What can hang from each mark
L: G
G: B C L T Z
Z: V
V: J
R: G
M: J T
T: M
J: V

Each row was made from one small tree. The marks that hang from a mark follow it in brackets, in alphabetical order. Every link used is in the known rows. Write each row's tree.
Known rows
G{L T}: [  6.0  22.1 -32.9  -5.3   9.4   5.4 -28.9 -30.7   9.2  -0.1  23.2 -53.7
   8.0  -3.2 -15.8  38.3 -16.7 -12.3  -5.4 -45.2 -31.4  23.1]
M{J{V} T}: [-40.2  10.1 -30.7 -36.4  25.2   3.2 -22.1 -22.8   8.0  -9.7  26.0  12.8
 -37.0  12.6   6.7   5.9 -26.0  -1.0  -6.3 -20.2 -13.1  -0.7]
R{G}: [ 14.5  19.2 -16.9  -3.7  16.7  -0.5 -14.9 -28.5   2.7  -8.4  18.5 -19.2
   7.0  34.7  -5.3  24.4  -9.2 -17.2  -3.1 -28.5 -41.6  21.8]
T{M{J}}: [-16.2  19.8 -17.4 -30.8  15.2  -0.8  -2.3 -21.8  11.0 -20.6  11.9  -3.4
 -21.7  12.6  10.1  20.1 -38.2  -9.1  -5.0 -29.0 -18.9   3.3]
R{G{C}}: [  6.7  24.4 -17.2  -8.9  16.0  -1.4 -10.4 -33.1   2.3 -11.9  20.8 -12.8
  14.8  41.7  -9.3  40.9 -11.6 -16.9  -5.7 -20.3 -50.7  22.2]
L{G{B C T Z}}: [ -8.0  23.8 -44.4 -30.0  20.3  -6.2  -9.7 -14.8   5.7   6.6  15.6 -33.9
  13.9 -35.2 -10.2  49.5 -22.8 -24.8  -8.1 -36.1 -68.2  26.1]
G{T Z{V{J}}}: [  0.1  21.0 -53.3   0.1  26.2  -5.9  -2.6 -29.3  16.4  10.8  20.2 -50.4
 -24.4  -7.3   5.9  38.6 -11.5   2.3  -7.8 -61.5 -38.7  18.4]
R{G{T Z{V}}}: [  5.5  22.3 -46.5   5.0  25.2  -6.0 -15.9 -29.3  10.7   8.9  19.5 -39.7
   4.2  28.2  -2.7  45.0 -11.7  -8.1  -5.1 -56.2 -57.7  21.4]
Z{V{J}}: [ 14.5  17.9 -28.4  -6.3  20.0  -1.4 -15.5 -32.7  13.2 -12.4  17.3 -22.2
 -31.0  -1.8   4.2  37.2  -4.8   2.5  -7.5 -30.7 -15.4  15.5]
M{J T}: [-38.4  23.2 -29.9 -32.5  20.2   3.6  -1.4 -26.1   7.4 -10.9  16.5  10.5
 -25.0  17.8   6.3  12.8 -28.6  -9.5  -7.4 -17.5 -17.1  -2.5]
G{B C L T Z}: [-20.3  32.7 -48.3 -47.2  19.4   0.0 -29.8 -28.3  11.4  12.8  23.1 -43.1
  17.3  -5.5 -15.3  56.2 -24.3  -6.7  -9.1 -46.3 -61.8  26.0]
L{G{B C}}: [  3.0  21.0 -22.3 -36.4  15.0  -3.3 -17.7 -16.5   1.1 -12.1  14.2 -13.4
  14.3 -28.6 -12.8  45.0 -17.7 -26.9  -8.2 -10.7 -50.7  24.3]
L{G{Z}}: [  0.4  14.4 -32.8  -2.0  25.4  -2.8  -5.3 -17.5   1.1   1.9  19.2 -14.9
   7.5 -25.2   0.8  18.6 -17.9 -22.4  -5.5 -32.6 -44.0  25.2]
T{M{J{V}}}: [-15.8   9.4 -18.2 -33.7  19.5  -0.6 -19.9 -20.5  10.2 -18.7  19.7  -2.0
 -32.9   7.6   9.6  15.3 -36.9  -2.3  -3.6 -30.9 -15.1   4.8]
G{B Z{V{J}}}: [ -2.8  21.6 -44.3 -41.9  28.4  -3.3 -17.7 -23.2  13.1   4.7  14.9 -18.6
 -26.6  -9.9   7.3  31.2 -11.5   3.3  -8.3 -43.2 -36.0  19.2]
V{J}: [ 10.6  15.7 -16.3  -8.3  14.6   2.8  -1.1 -31.0   7.4 -12.5  22.4 -25.7
 -34.6  -3.7   6.4   9.2  -5.3  -7.1  -5.6 -27.7 -20.8  15.6]
L{G{B T{M} Z}}: [ -6.4  16.9 -44.5 -24.5  20.0  -9.1 -13.5  -5.6   9.9   8.5  11.6 -26.7
   4.6 -43.7  -3.0  33.8 -33.5 -24.5  -5.5 -46.5 -60.5  21.4]
L{G{B}}: [ 10.5  15.6 -22.7 -31.2  15.3  -1.1 -20.0 -12.4   1.4  -8.9  13.2 -16.4
   6.1 -35.6  -8.7  28.1 -15.2 -26.9  -6.3 -19.2 -42.6  23.7]
Z{V}: [ 14.2  20.4 -29.1 -13.0  22.3  -2.6 -14.0 -30.4   9.4 -10.2  13.8 -17.8
  -4.5  10.1  -7.5  45.9  -7.7  -3.8  -5.5 -33.1 -15.4  19.1]
G{T Z}: [ -3.3  20.9 -43.7  -8.3  24.1  -3.3   9.7 -27.3   8.2  12.7  21.0 -49.1
  -2.4   2.4  -1.9  25.1 -13.8 -14.2  -5.0 -60.1 -42.0  21.5]

Which tree is each row?
[ -2.3  21.9 -31.9 -30.1  10.9  -8.5 -16.3 -11.2   9.1  -7.4  11.1 -25.0
  13.5 -36.9 -14.6  56.3 -33.3 -27.2  -6.6 -26.8 -60.1  20.9]  L{G{B C T{M}}}
[  5.2  21.1 -30.3  -3.3  13.5  -4.7  -4.8 -21.1   3.9  -7.8  17.2 -38.1
  16.3 -26.6 -15.6  50.4 -17.8 -27.0  -6.5 -25.8 -52.1  24.0]  L{G{C T}}
[-11.8  28.2 -43.2 -49.3  28.2  -6.4 -13.1 -29.1  12.5   1.2  16.8 -12.6
 -15.3  -0.3   1.2  51.5 -14.3   3.7  -9.9 -31.9 -47.1  20.1]  G{B C Z{V{J}}}
[-10.7  23.3 -37.0 -45.6  22.5   3.8 -36.6 -23.8   5.9   9.4  21.1 -18.3
   7.0  -3.3  -4.7  23.6 -21.0  -4.9  -6.5 -40.9 -40.0  25.0]  G{B L Z}
[  3.0  22.0 -31.5 -43.7  10.5  -6.4 -10.4 -15.4  13.5  -2.1   9.3 -37.0
  -6.0 -12.2 -11.5  39.6 -29.2 -18.5  -4.0 -47.0 -40.4  15.8]  G{B T{M}}
[-18.4  31.1 -47.1 -50.2  25.8  -1.3 -43.5 -30.5  11.6   4.7  20.1 -12.4
  14.9   4.4 -10.5  64.2 -22.8   5.5 -10.1 -32.4 -46.7  25.0]  G{B C L Z{V}}
[ -0.7  17.9 -44.7 -25.4  20.8  -4.9 -12.7 -11.5   6.1   9.4  14.5 -39.0
   5.4 -40.7  -5.4  31.8 -19.9 -24.9  -5.7 -44.6 -59.5  25.8]  L{G{B T Z}}
[ -1.6  15.9 -34.1 -30.2  24.0  -3.2 -14.8 -12.3   2.0   3.8  14.4 -14.8
   6.2 -34.4  -1.0  22.6 -18.7 -22.9  -6.4 -31.2 -50.8  25.4]  L{G{B Z}}
[-18.3  26.1 -34.2 -52.1   6.6   3.0 -42.7 -18.8  16.8  -7.0  13.3 -40.5
 -10.1 -14.4  -5.2  42.0 -40.9  -6.8  -6.0 -42.6 -38.6  10.4]  G{B L T{M{J}}}
[  2.5  25.6 -34.2 -41.2   7.4   5.0 -41.6 -24.7  10.8   0.7  18.5 -52.8
   5.6 -14.8 -19.0  42.2 -17.9 -11.8  -6.1 -43.9 -40.2  24.0]  G{B L T}
[ 11.1  18.3 -32.5 -26.9  11.5  -2.9 -18.3 -13.1   5.3  -3.5  12.0 -42.5
   5.2 -43.2 -12.8  37.2 -15.9 -28.1  -5.7 -33.3 -51.3  23.6]  L{G{B T}}
[  4.0  17.4 -51.0   5.6  24.8  -6.4 -12.3 -17.8   8.4   7.6  16.8 -39.8
   6.1 -32.1  -3.0  43.7 -17.3 -17.0  -6.8 -48.4 -50.0  24.5]  L{G{T Z{V}}}
[ -7.5  18.9 -32.5  -6.9  25.3  -5.3  -1.4 -21.5   1.2  -1.1  20.5  -9.2
  16.7 -18.5  -2.8  34.9 -20.8 -22.8  -8.2 -23.3 -52.2  24.6]  L{G{C Z}}
[ -2.4  24.5 -54.6 -36.1  24.0  -6.0 -15.3 -24.2  17.3  11.4  14.3 -50.3
 -27.5 -17.8   1.9  42.1 -12.6   0.9  -7.1 -58.7 -47.2  19.6]  G{B T Z{V{J}}}
[  3.2  23.2 -31.8 -31.3  11.6  -4.6 -14.5 -14.9   5.1  -6.5  13.4 -36.0
  13.6 -36.3 -17.3  54.3 -19.0 -28.5  -7.5 -24.9 -59.6  24.7]  L{G{B C T}}
[ -3.8  27.4 -38.7  -2.7  21.6  -6.0  -4.2 -30.6   7.2   6.4  23.2 -36.1
  14.7  35.5  -7.1  44.9 -15.8 -14.9  -6.1 -45.5 -68.3  23.9]  R{G{C T Z}}
[ -8.1  23.0 -47.4  -4.5  20.3   3.0 -21.3 -29.4   9.7  15.0  25.9 -49.9
   8.7  -1.6  -6.6  30.9 -20.6  -6.9  -6.6 -60.1 -42.6  23.4]  G{L T Z}
[-16.1  23.0 -33.9 -17.4   7.8   3.6 -30.5 -25.1  16.3  -9.7  18.0 -40.5
  -7.6  -3.3  -2.4  37.7 -40.1  -6.2  -6.3 -45.2 -31.0   9.0]  G{L T{M{J}}}
[ -9.2  26.0 -31.6  -5.6  21.9   1.0 -30.5 -33.5   4.6   2.1  29.0 -13.0
  23.5  38.9  -6.0  39.8 -20.4  -7.7  -7.6 -31.2 -60.0  24.3]  R{G{C L Z}}
[  3.6  15.7 -50.1  10.0  24.0  -6.4 -13.5 -19.0  11.7   5.4  19.3 -41.6
 -10.2 -40.3   3.5  37.4 -15.1 -13.1  -7.3 -47.9 -50.4  21.8]  L{G{T Z{V{J}}}}
[  2.0  26.3 -29.0  -1.3  10.7   0.6 -33.8 -34.8   8.1  -5.2  25.5 -40.6
  22.9  30.5 -18.0  55.0 -16.7 -12.8  -7.4 -32.7 -60.7  23.3]  R{G{C L T}}
[ -8.5  21.0 -34.1 -35.1  24.5  -6.1 -12.1 -16.2   1.9   0.2  16.1 -10.9
  14.9 -27.1  -6.7  39.5 -21.6 -23.1  -8.4 -21.8 -59.8  26.5]  L{G{B C Z}}
[ -4.3  22.7 -49.5   0.3  24.8  -8.8  -8.7 -20.9   9.3   4.1  16.9 -34.0
  14.2 -26.2  -9.0  61.2 -20.1 -15.6  -7.5 -39.8 -58.0  25.1]  L{G{C T Z{V}}}
[-10.1  26.0 -49.8 -40.7  18.9   2.4 -34.5 -22.2  11.1  16.4  20.4 -49.5
   5.9 -13.5 -10.6  34.7 -22.0  -7.3  -7.2 -57.7 -51.9  25.9]  G{B L T Z}
[-10.3  27.9 -32.2 -11.8   8.1  -2.1 -23.9 -28.6  14.1  -5.7  22.3 -31.3
  17.5   3.0 -19.0  62.0 -36.7 -10.1  -7.2 -37.6 -42.3  18.0]  G{C L T{M}}
[-22.3  29.9 -36.8 -53.3  22.8   1.7 -32.3 -28.6   6.8   5.3  23.9 -13.2
  16.6   5.2  -9.7  44.4 -24.2  -4.1  -9.6 -29.2 -50.3  25.6]  G{B C L Z}
[  7.9  14.2 -31.0   2.6  12.6  -6.1  -9.4 -11.7   8.1  -4.9  14.5 -29.9
   6.6 -34.4  -7.6  36.0 -29.4 -28.2  -4.7 -37.0 -45.3  20.2]  L{G{T{M}}}
